What can hang from each mark
k_6: k_335
k_101: k_6 k_793 k_899
k_793: k_101
k_857: k_932
k_899: k_101 k_473 k_857
k_932: k_857
k_335: k_793 k_899
k_473: k_899 k_932

Every row comes from one small tree of marks. The marks that hang from a mark follow it in brackets, in the order of their numbers. Every link used is in the known rows. Which tree was each row made from?
Known rows
k_6{k_335{k_899{k_101{k_793}}}}: [-0.09 -0.05  0.03  0.05  0.04 -0.22 -0.06 -0.02 -0.09 -0.41 -0.02  0.02
  0.04  0.01  0.13  0.00 -0.05  0.02  0.06 -0.10]
k_335{k_793}: [-0.03 -0.03 -0.14 -0.15  0.09 -0.14 -0.04  0.07 -0.06 -0.07  0.02  0.02
  0.04  0.03  0.04 -0.03 -0.10 -0.16  0.09 -0.04]
k_101{k_6 k_793 k_899{k_473}}: [-0.15 -0.17 -0.02 -0.16  0.11 -0.27 -0.03  0.01 -0.11 -0.14  0.02  0.14
  0.14  0.05  0.16  0.00  0.01 -0.16 -0.10  0.17]
k_932{k_857}: [ 0.07 -0.03 -0.13  0.00  0.04 -0.04  0.01  0.00 -0.07 -0.27  0.01  0.01
 -0.10  0.07  0.06  0.08 -0.10 -0.11  0.04 -0.02]
k_899{k_101{k_793}}: [-0.05 -0.12 -0.02 -0.04  0.09 -0.09 -0.04 -0.01 -0.09  0.10  0.03  0.04
  0.05  0.07  0.05  0.09 -0.08 -0.11  0.13 -0.05]
k_335{k_899}: [-0.03  0.06 -0.05 -0.09  0.09 -0.17 -0.03  0.04 -0.04 -0.14 -0.04 -0.06
 -0.09  0.02  0.10 -0.01  0.02 -0.13  0.20 -0.03]
k_473{k_899 k_932}: [-0.10  0.10 -0.09 -0.04  0.06 -0.10  0.06  0.00 -0.07  0.14 -0.03 -0.18
 -0.23  0.05  0.16  0.03 -0.11 -0.15  0.10 -0.03]
k_101{k_6 k_793 k_899{k_473{k_932}}}: [-0.18 -0.17 -0.01 -0.12  0.14 -0.24 -0.03  0.00 -0.10 -0.12  0.04  0.10
  0.09  0.07  0.19  0.03 -0.01 -0.15 -0.03  0.16]
k_101{k_6{k_335} k_899}: [-0.09 -0.09 -0.07 -0.10 -0.03 -0.26 -0.02  0.00 -0.08 -0.35  0.03  0.05
  0.16 -0.06  0.23 -0.04 -0.08 -0.06 -0.26  0.01]
k_101{k_6 k_793 k_899{k_473 k_857{k_932}}}: [-0.23 -0.22 -0.02 -0.18  0.08 -0.35 -0.05  0.02 -0.12 -0.19  0.04  0.18
  0.12  0.04  0.20  0.04 -0.07 -0.06 -0.12  0.15]
k_793{k_101{k_899}}: [-0.04 -0.06 -0.01 -0.01  0.04  0.00  0.03 -0.01 -0.12  0.00  0.04 -0.06
 -0.01 -0.15  0.12  0.05 -0.21 -0.04  0.00  0.01]
k_899{k_101{k_6} k_473 k_857}: [-0.20 -0.36 -0.07 -0.11  0.13 -0.19 -0.04  0.00 -0.16 -0.05  0.04  0.09
 -0.01  0.14  0.08  0.12 -0.09 -0.04  0.11 -0.03]
k_6{k_335{k_899{k_473 k_857}}}: [-0.12 -0.08 -0.01  0.01  0.00 -0.21 -0.06  0.01 -0.12 -0.50 -0.05  0.01
 -0.03  0.02  0.15  0.00 -0.04  0.11  0.09 -0.07]
k_6{k_335{k_793 k_899{k_473 k_857{k_932}}}}: [-0.16 -0.10 -0.02 -0.03  0.12 -0.32 -0.10  0.03 -0.13 -0.61 -0.03  0.08
  0.03  0.00  0.12 -0.02 -0.10  0.05  0.05 -0.08]
k_6{k_335}: [-0.01 -0.02 -0.07  0.06 -0.11 -0.08 -0.01  0.01 -0.07 -0.29 -0.02 -0.03
  0.07 -0.01  0.15  0.01 -0.08  0.10 -0.05 -0.08]
k_899{k_101{k_6 k_793} k_473{k_932} k_857}: [-0.29 -0.38 -0.03 -0.08  0.19 -0.19 -0.05 -0.03 -0.16  0.05  0.06  0.09
 -0.06  0.21  0.13  0.14 -0.09 -0.05  0.21  0.00]
k_6{k_335{k_793{k_101}}}: [-0.06 -0.07 -0.05  0.04  0.01 -0.11 -0.01  0.01 -0.12 -0.32  0.02  0.00
  0.10 -0.05  0.12 -0.03 -0.16  0.05 -0.04 -0.08]
k_101{k_6{k_335} k_793 k_899{k_857{k_932}}}: [-0.22 -0.16 -0.02 -0.14 -0.05 -0.40 -0.04  0.00 -0.11 -0.32  0.06  0.19
  0.17 -0.01  0.28 -0.01 -0.12  0.02 -0.23  0.06]
k_793{k_101}: [-0.01 -0.05 -0.04  0.05  0.00  0.06  0.07  0.00 -0.10  0.15  0.03 -0.10
 -0.03 -0.07  0.11  0.06 -0.15 -0.03  0.09 -0.01]
k_101{k_6{k_335} k_899{k_473{k_932} k_857}}: [-0.23 -0.24 -0.06 -0.10  0.02 -0.27 -0.04  0.00 -0.14 -0.43  0.04  0.08
  0.03  0.01  0.25  0.03 -0.12  0.02 -0.14  0.03]
k_793{k_101{k_6 k_899{k_473 k_857{k_932}}}}: [-0.16 -0.19 -0.01 -0.03  0.07 -0.13  0.04  0.00 -0.14 -0.05  0.06  0.01
  0.02 -0.10  0.18  0.07 -0.19 -0.02 -0.09  0.06]
k_899{k_101{k_6 k_793} k_857{k_932}}: [-0.21 -0.24 -0.05 -0.10  0.06 -0.30 -0.03  0.00 -0.10  0.10  0.08  0.13
  0.07  0.09  0.15  0.11 -0.15 -0.05  0.02 -0.05]
k_899{k_473 k_857}: [-0.13 -0.20 -0.11 -0.10  0.00 -0.08 -0.02  0.05 -0.13 -0.11 -0.01  0.02
 -0.11  0.11  0.08  0.10 -0.07  0.07  0.17  0.00]
k_899{k_473}: [-0.04 -0.10 -0.07  0.00  0.07 -0.02 -0.02  0.05 -0.09 -0.12 -0.05 -0.04
 -0.01  0.07  0.04  0.08  0.00 -0.02  0.11  0.03]

Write each row's tree
[-0.15 -0.14 -0.04 -0.12  0.07 -0.21 -0.08  0.04 -0.13 -0.33  0.01  0.07
 -0.02 -0.06  0.12  0.11 -0.17  0.03 -0.05  0.01]	k_101{k_899{k_473 k_857{k_932}}}
[-0.22 -0.29  0.04  0.08  0.22 -0.14 -0.05 -0.04 -0.14 -0.14  0.02  0.05
  0.08  0.16  0.12  0.11 -0.03 -0.07  0.10  0.01]	k_899{k_101{k_6{k_335} k_793} k_473{k_932}}
[-0.10 -0.16 -0.01 -0.02  0.10 -0.08  0.05  0.00 -0.14 -0.04  0.04 -0.03
  0.05 -0.09  0.15  0.03 -0.14 -0.08 -0.08  0.08]	k_793{k_101{k_6 k_899{k_473}}}
[-0.12 -0.12  0.01 -0.05  0.16 -0.15 -0.08 -0.02 -0.13 -0.29  0.00  0.10
 -0.04  0.04  0.11  0.10 -0.10 -0.09  0.07  0.10]	k_101{k_793 k_899{k_473{k_932{k_857}}}}
[-0.14 -0.08 -0.09 -0.18  0.03 -0.28  0.05 -0.01 -0.12  0.15  0.01 -0.02
 -0.10  0.06  0.12  0.02 -0.14 -0.18 -0.02 -0.06]	k_473{k_899{k_101{k_6} k_857}}
[-0.21 -0.10 -0.05 -0.17  0.24 -0.36 -0.03  0.05 -0.11 -0.18  0.06  0.05
 -0.05 -0.03  0.13 -0.05 -0.15 -0.16  0.14 -0.02]	k_335{k_793{k_101{k_6}} k_899{k_857{k_932}}}
[-0.15 -0.29 -0.01  0.01  0.22 -0.19 -0.06  0.00 -0.15 -0.28  0.01  0.08
  0.14  0.09  0.05  0.07 -0.05 -0.10  0.00 -0.03]	k_899{k_101{k_6{k_335{k_793}}} k_473}
[-0.12 -0.05 -0.04 -0.14  0.26 -0.27 -0.02  0.04 -0.10 -0.12  0.03  0.01
  0.00 -0.02  0.10 -0.09 -0.07 -0.26  0.16  0.00]	k_335{k_793{k_101{k_6}} k_899}
[-0.09 -0.04  0.00  0.01  0.10 -0.22 -0.04  0.01 -0.11 -0.45 -0.01  0.01
  0.04 -0.06  0.13 -0.07 -0.11 -0.01  0.04 -0.08]	k_6{k_335{k_793{k_101} k_899}}
[-0.21 -0.23 -0.09 -0.18  0.08 -0.24 -0.03  0.02 -0.12 -0.19  0.05  0.06
 -0.03  0.04  0.21  0.05 -0.10 -0.08 -0.05  0.06]	k_101{k_6 k_899{k_473{k_932} k_857}}
[-0.16 -0.13 -0.02 -0.17  0.15 -0.31 -0.05  0.00 -0.09 -0.03  0.02  0.07
 -0.05  0.10  0.13  0.01 -0.02 -0.15  0.21 -0.04]	k_335{k_899{k_101{k_6 k_793} k_857}}
[-0.07 -0.13  0.01  0.07  0.14  0.01  0.01 -0.03 -0.15 -0.16  0.04 -0.04
 -0.09 -0.10  0.12  0.11 -0.22 -0.05  0.04  0.04]	k_793{k_101{k_899{k_473{k_932{k_857}}}}}
[-0.16 -0.10  0.01 -0.03  0.40 -0.20 -0.05  0.01 -0.14 -0.36  0.01  0.00
 -0.14  0.02  0.05  0.01 -0.11 -0.21  0.28  0.02]	k_335{k_793{k_101} k_899{k_473{k_932{k_857}}}}
[-0.13 -0.16 -0.01  0.01  0.11 -0.06  0.05 -0.01 -0.13 -0.01  0.05 -0.05
  0.01 -0.08  0.17  0.05 -0.15 -0.09 -0.04  0.07]	k_793{k_101{k_6 k_899{k_473{k_932}}}}
[-0.22 -0.25 -0.07 -0.18  0.06 -0.36 -0.06  0.02 -0.16 -0.49  0.05  0.16
  0.12 -0.01  0.20 -0.02 -0.13 -0.02 -0.18  0.03]	k_101{k_6{k_335{k_793}} k_899{k_473 k_857}}
[-0.13 -0.15  0.01  0.00  0.07 -0.06  0.01  0.00 -0.15 -0.10  0.04 -0.01
 -0.04 -0.13  0.13  0.11 -0.24  0.04  0.00  0.02]	k_793{k_101{k_899{k_473 k_857{k_932}}}}
[-0.14 -0.23  0.00  0.08  0.24 -0.01 -0.07 -0.02 -0.13 -0.10 -0.01 -0.04
 -0.06  0.10  0.03  0.18 -0.10 -0.06  0.21 -0.06]	k_899{k_101 k_473{k_932}}
[-0.17 -0.27 -0.08 -0.18  0.03 -0.24 -0.02 -0.01 -0.11  0.19  0.09  0.12
  0.02  0.13  0.13  0.07 -0.11 -0.08  0.10 -0.04]	k_899{k_101{k_6 k_793} k_857}
[-0.14  0.01 -0.05 -0.02  0.14 -0.12  0.03 -0.03 -0.10  0.13 -0.01 -0.15
 -0.21  0.04  0.12  0.08 -0.16 -0.20  0.11 -0.09]	k_473{k_899{k_101} k_932}
[-0.08 -0.06 -0.02 -0.10  0.18 -0.25 -0.04  0.01 -0.06 -0.11 -0.01 -0.02
 -0.02  0.05  0.10  0.00  0.01 -0.21  0.14 -0.06]	k_335{k_899{k_101{k_6}}}
[-0.10 -0.10 -0.02 -0.02  0.02 -0.07  0.02  0.00 -0.13 -0.01  0.06 -0.03
 -0.05 -0.16  0.15  0.08 -0.26  0.02 -0.03 -0.01]	k_793{k_101{k_899{k_857{k_932}}}}
[-0.16 -0.05 -0.04 -0.12  0.34 -0.25 -0.10  0.05 -0.10 -0.33 -0.03  0.00
 -0.10  0.07  0.05 -0.02 -0.02 -0.21  0.30 -0.01]	k_335{k_793 k_899{k_473{k_932}}}
[-0.14 -0.03 -0.06 -0.10  0.06 -0.26  0.02  0.00 -0.12  0.05 -0.01 -0.03
 -0.12  0.00  0.10  0.08 -0.20 -0.11 -0.03 -0.09]	k_473{k_899{k_101 k_857{k_932}}}
[-0.19 -0.18 -0.04 -0.18 -0.06 -0.36 -0.03 -0.01 -0.12 -0.26  0.07  0.19
  0.14  0.02  0.27 -0.04 -0.09 -0.01 -0.17  0.07]	k_101{k_6{k_335} k_793 k_899{k_857}}
[-0.14 -0.05 -0.05 -0.16  0.04 -0.25  0.02 -0.02 -0.13  0.15  0.00  0.01
 -0.13  0.06  0.09  0.04 -0.15 -0.15  0.06 -0.05]	k_473{k_899{k_101{k_793} k_857}}
[-0.16 -0.04 -0.03 -0.11  0.06 -0.28  0.01 -0.01 -0.13  0.09  0.00  0.01
 -0.09  0.03  0.10  0.07 -0.18 -0.12 -0.01 -0.06]	k_473{k_899{k_101{k_793} k_857{k_932}}}
[-0.14 -0.21 -0.02 -0.06  0.06 -0.11  0.04 -0.01 -0.15 -0.02  0.06  0.00
  0.00 -0.08  0.17  0.05 -0.17 -0.04 -0.04  0.06]	k_793{k_101{k_6 k_899{k_473 k_857}}}
[-0.24 -0.39 -0.05 -0.08  0.14 -0.25 -0.06  0.00 -0.18 -0.26  0.05  0.14
  0.05  0.12  0.09  0.09 -0.12 -0.01  0.05 -0.06]	k_899{k_101{k_6{k_335{k_793}}} k_473 k_857}
[-0.13 -0.08 -0.04 -0.12  0.12 -0.22 -0.06  0.04 -0.10 -0.23 -0.05  0.00
 -0.16  0.08  0.09  0.02  0.00 -0.04  0.27 -0.01]	k_335{k_899{k_473 k_857}}
[-0.16 -0.13  0.00 -0.01  0.13 -0.24 -0.05  0.01 -0.16 -0.51 -0.01  0.05
 -0.01 -0.02  0.12 -0.03 -0.12  0.04  0.10 -0.06]	k_6{k_335{k_793{k_101} k_899{k_473 k_857}}}
[-0.11 -0.23  0.03  0.02  0.20 -0.08 -0.07 -0.01 -0.14 -0.05 -0.01  0.07
  0.05  0.11 -0.01  0.14 -0.04 -0.07  0.17  0.01]	k_899{k_101{k_793} k_473}
